Each row comes from the steps of one walk. Every step used is in the known rows, and no mark comes twice. Write the walk behind each row, first mark first.
Known rows
K/S/L: [ 0.00  0.35  0.05 -0.20 -0.02 -0.24 -0.03  0.02  0.11 -0.01 -0.17  0.01
 -0.19 -0.17  0.00 -0.18 -0.22 -0.27 -0.01 -0.23  0.01  0.11 -0.20]
K/A/D/S/L/W: [ 0.00  0.25  0.36 -0.03  0.15 -0.10  0.08  0.05 -0.07  0.16 -0.17  0.04
 -0.28 -0.10 -0.07  0.42 -0.25 -0.10 -0.01 -0.01 -0.22 -0.32 -0.26]
L/A/K/V: [-0.06 -0.12  0.12 -0.31 -0.11 -0.21 -0.10 -0.06  0.23 -0.04 -0.13  0.09
 -0.25 -0.01  0.02  0.12 -0.12  0.07  0.16  0.10  0.19  0.44  0.05]
V/K/A/L/W: [-0.17 -0.07  0.12 -0.51  0.11 -0.12  0.20 -0.11  0.08  0.12 -0.18 -0.09
 -0.17 -0.30  0.31  0.28 -0.33  0.10 -0.03 -0.02 -0.11 -0.16 -0.01]
L/A: [-0.08 -0.20  0.06 -0.40  0.01 -0.01 -0.13 -0.06  0.13 -0.17 -0.02  0.07
 -0.21 -0.25 -0.05 -0.03  0.00 -0.07  0.10 -0.03  0.11  0.32 -0.16]
D/A/L/W: [ 0.21 -0.12  0.13 -0.29  0.14  0.06 -0.10 -0.05 -0.06 -0.03 -0.07  0.05
 -0.19 -0.37  0.31  0.16 -0.25 -0.11  0.03  0.06  0.23  0.13  0.24]
S/L/A/D: [-0.15  0.01  0.23 -0.12 -0.01 -0.10 -0.02  0.04  0.02 -0.06 -0.14  0.04
 -0.11 -0.14  0.04 -0.02 -0.18 -0.12 -0.09  0.20  0.18  0.01 -0.38]
D/A/K: [ 0.24 -0.09  0.08 -0.14 -0.07  0.01 -0.31 -0.09 -0.07 -0.03  0.00  0.18
 -0.17 -0.08  0.44  0.09 -0.07 -0.16  0.15  0.04  0.35  0.12  0.24]
D/A/K/S/L/W: [ 0.51  0.30  0.13 -0.10  0.04 -0.15 -0.11  0.05 -0.07 -0.08 -0.19  0.11
 -0.22 -0.34  0.10  0.27 -0.29 -0.40  0.03  0.03  0.24  0.07  0.10]
A/K/V: [-0.11 -0.03  0.10 -0.18 -0.18 -0.25 -0.12 -0.09  0.17  0.15 -0.14  0.12
 -0.20  0.17  0.14  0.15 -0.22  0.08  0.14 -0.01  0.08  0.29  0.19]
V/K/S/L/W: [ 0.12  0.17  0.07 -0.46  0.02 -0.28  0.16  0.01  0.18  0.06 -0.26 -0.09
 -0.11 -0.29 -0.19  0.11 -0.26 -0.22 -0.08 -0.11 -0.10 -0.03  0.02]
V/K/A: [-0.26 -0.05  0.07 -0.48 -0.02 -0.12  0.04 -0.15  0.09  0.17 -0.08 -0.05
 -0.13 -0.14  0.20 -0.03 -0.07  0.10  0.08 -0.16 -0.18 -0.11 -0.04]
S/D/A: [ 0.10 -0.03 -0.06 -0.11  0.00  0.10 -0.29 -0.14 -0.12  0.10 -0.06  0.05
 -0.05  0.04  0.09 -0.01  0.18 -0.12  0.22 -0.28  0.15  0.08  0.15]
A/D: [-0.30 -0.12  0.24 -0.07 -0.06 -0.01  0.01 -0.02 -0.03  0.25 -0.04  0.09
 -0.01  0.12 -0.01  0.04 -0.13  0.02  0.03  0.04 -0.09  0.10 -0.08]
D/S/L: [ 0.13  0.14  0.12 -0.19  0.05 -0.16 -0.22 -0.05  0.17 -0.15 -0.09  0.06
 -0.36  0.00  0.17  0.03 -0.13 -0.19  0.04 -0.21  0.24 -0.13 -0.09]
Z/A: [-0.15 -0.09  0.13 -0.28  0.09 -0.01  0.00 -0.06  0.05 -0.02 -0.02  0.15
 -0.17 -0.26 -0.13 -0.11 -0.19  0.00  0.16 -0.19  0.11  0.10 -0.25]
K/S: [-0.12  0.11  0.08 -0.29 -0.02 -0.14  0.01  0.00  0.10  0.08 -0.07  0.04
 -0.16 -0.17 -0.18 -0.15 -0.06 -0.16  0.10 -0.28 -0.18  0.32 -0.03]
S/D/A/K/V: [ 0.14  0.05  0.02 -0.05 -0.13 -0.09 -0.28 -0.14 -0.04  0.23 -0.18  0.08
 -0.09  0.29  0.21  0.15  0.05  0.02  0.27 -0.13  0.17  0.19  0.35]
D/S: [ 0.02 -0.08  0.16 -0.29  0.05 -0.05 -0.18 -0.06  0.15 -0.06  0.02  0.09
 -0.33  0.01  0.02  0.04  0.03 -0.08  0.16 -0.28  0.10  0.11  0.09]
A/D/S/L/W: [ 0.10  0.08  0.35 -0.04  0.10 -0.09  0.01  0.07  0.02  0.08 -0.15  0.08
 -0.22  0.01 -0.12  0.38 -0.23 -0.15 -0.06  0.06  0.02 -0.18 -0.08]
A/D/S/K/V: [-0.25 -0.01  0.34 -0.13 -0.11 -0.18  0.07 -0.06  0.28  0.40 -0.18 -0.06
 -0.16  0.56 -0.08 -0.13 -0.04  0.25  0.04 -0.04 -0.05  0.08  0.11]
A/D/S/L: [-0.04  0.12  0.32  0.00  0.02 -0.15 -0.08  0.03  0.05  0.05 -0.11  0.05
 -0.22  0.17  0.10  0.04 -0.14 -0.13 -0.03 -0.05  0.14 -0.19 -0.14]

Which walk is each row?
[-0.38  0.08  0.06 -0.20  0.00 -0.06  0.07 -0.13  0.15  0.11 -0.17 -0.05
 -0.23  0.06  0.57 -0.08 -0.33  0.13 -0.03 -0.13  0.12 -0.14 -0.31]	S/K/A/L
[-0.15  0.18 -0.03 -0.18 -0.01 -0.09 -0.01 -0.04  0.02  0.19 -0.15  0.00
 -0.09  0.10 -0.28  0.01  0.08 -0.16  0.19 -0.49 -0.19  0.24 -0.09]	K/S/D
[ 0.29  0.04  0.16 -0.20  0.04 -0.18 -0.25 -0.02  0.18 -0.41 -0.10  0.13
 -0.45 -0.10  0.27  0.25 -0.09 -0.24  0.07 -0.02  0.53 -0.03 -0.20]	D/S/L/A/K
[-0.08  0.08  0.20 -0.26  0.18 -0.02  0.11 -0.08  0.19  0.03 -0.20 -0.05
 -0.41 -0.02  0.28  0.31 -0.26  0.07  0.01 -0.18  0.03 -0.15 -0.14]	D/S/K/A/L/W
[-0.12 -0.01  0.09 -0.54 -0.06 -0.23  0.12 -0.07  0.19  0.13 -0.10 -0.09
 -0.09 -0.12 -0.12 -0.22 -0.01 -0.08  0.06 -0.26 -0.16  0.18  0.12]	V/K/S
[ 0.02  0.13  0.07 -0.57 -0.01 -0.32  0.09 -0.01  0.24 -0.17 -0.21 -0.13
 -0.17 -0.31 -0.07 -0.25 -0.05 -0.20 -0.04 -0.09  0.10  0.09 -0.21]	V/K/S/L/A
[-0.31 -0.04  0.10 -0.49  0.03 -0.17  0.11 -0.13  0.10  0.09 -0.12 -0.11
 -0.18 -0.13  0.55 -0.06 -0.25  0.12  0.00 -0.12  0.00 -0.16 -0.07]	V/K/A/L
[-0.10  0.19  0.09 -0.04  0.05 -0.10  0.07 -0.03 -0.07  0.07 -0.15  0.15
 -0.15  0.00 -0.29  0.16 -0.09 -0.15  0.28 -0.46  0.08  0.10 -0.32]	Z/A/K/S/D
[-0.02  0.22  0.05 -0.43 -0.06 -0.34  0.08 -0.03  0.20  0.03 -0.20 -0.11
 -0.09 -0.16  0.02 -0.26 -0.15 -0.19 -0.05 -0.18  0.04 -0.06 -0.07]	V/K/S/L
[-0.42  0.05  0.26 -0.07 -0.01 -0.04  0.08 -0.02 -0.11  0.34 -0.06  0.06
 -0.09 -0.02  0.07  0.08 -0.14  0.08  0.06 -0.02 -0.31 -0.05 -0.27]	K/A/D
[ 0.10  0.07  0.00 -0.39 -0.02 -0.09 -0.04 -0.12 -0.03  0.20 -0.13 -0.13
  0.01 -0.04 -0.07 -0.22  0.26 -0.15  0.20 -0.40 -0.06  0.07  0.28]	V/K/S/D/A
[ 0.20  0.16  0.06 -0.17  0.16  0.01  0.01 -0.02 -0.14  0.10 -0.19 -0.05
 -0.13 -0.19 -0.03  0.17 -0.06 -0.21  0.13 -0.31 -0.02  0.20  0.17]	K/S/D/A/L/W
[-0.22 -0.09  0.39 -0.25 -0.05 -0.16  0.10 -0.04  0.33  0.19 -0.17 -0.09
 -0.22  0.36 -0.20 -0.14  0.07  0.23  0.05  0.04  0.05  0.22 -0.05]	L/A/D/S/K/V
[ 0.22  0.28  0.09 -0.09 -0.01 -0.23  0.00  0.07  0.07 -0.03 -0.24  0.12
 -0.22 -0.21 -0.06  0.45 -0.39 -0.33 -0.01 -0.05  0.11  0.07 -0.11]	A/K/S/L/W
[-0.16  0.20  0.33 -0.23  0.04 -0.26  0.10 -0.04  0.06  0.19 -0.16 -0.09
 -0.19  0.05  0.24  0.02 -0.11  0.02 -0.04 -0.06 -0.07 -0.50 -0.19]	V/K/A/D/S/L
[-0.34 -0.09  0.34 -0.09  0.06  0.00  0.13  0.01 -0.05  0.21 -0.02  0.14
 -0.02 -0.08 -0.19 -0.09 -0.23  0.07  0.09 -0.02 -0.01  0.03 -0.32]	Z/A/D
[ 0.04 -0.02 -0.01 -0.13  0.05  0.06 -0.22 -0.12 -0.12  0.04 -0.11 -0.01
 -0.11  0.05  0.45 -0.02 -0.01 -0.09  0.14 -0.24  0.32  0.02  0.13]	S/D/A/L
[ 0.01 -0.21  0.09 -0.27 -0.05 -0.04 -0.16 -0.06  0.11 -0.23 -0.03  0.17
 -0.26 -0.14  0.16  0.23 -0.08 -0.11  0.13  0.06  0.31  0.29 -0.14]	L/A/K
[-0.10  0.01  0.16 -0.30 -0.08 -0.19 -0.07 -0.13  0.40  0.19 -0.17 -0.05
 -0.31  0.38 -0.04 -0.16 -0.02  0.18  0.11 -0.23  0.06  0.16  0.18]	D/S/K/V
[ 0.13  0.03  0.05 -0.16 -0.05 -0.14 -0.21 -0.04  0.11 -0.34 -0.15  0.14
 -0.27 -0.14  0.30  0.21 -0.24 -0.22  0.00  0.13  0.50  0.04 -0.29]	S/L/A/K
[-0.16 -0.21  0.33 -0.21  0.02  0.02  0.04 -0.03  0.22  0.03 -0.08 -0.01
 -0.24  0.23 -0.07 -0.04  0.10  0.06  0.01  0.02  0.17  0.05 -0.22]	L/A/D/S/K
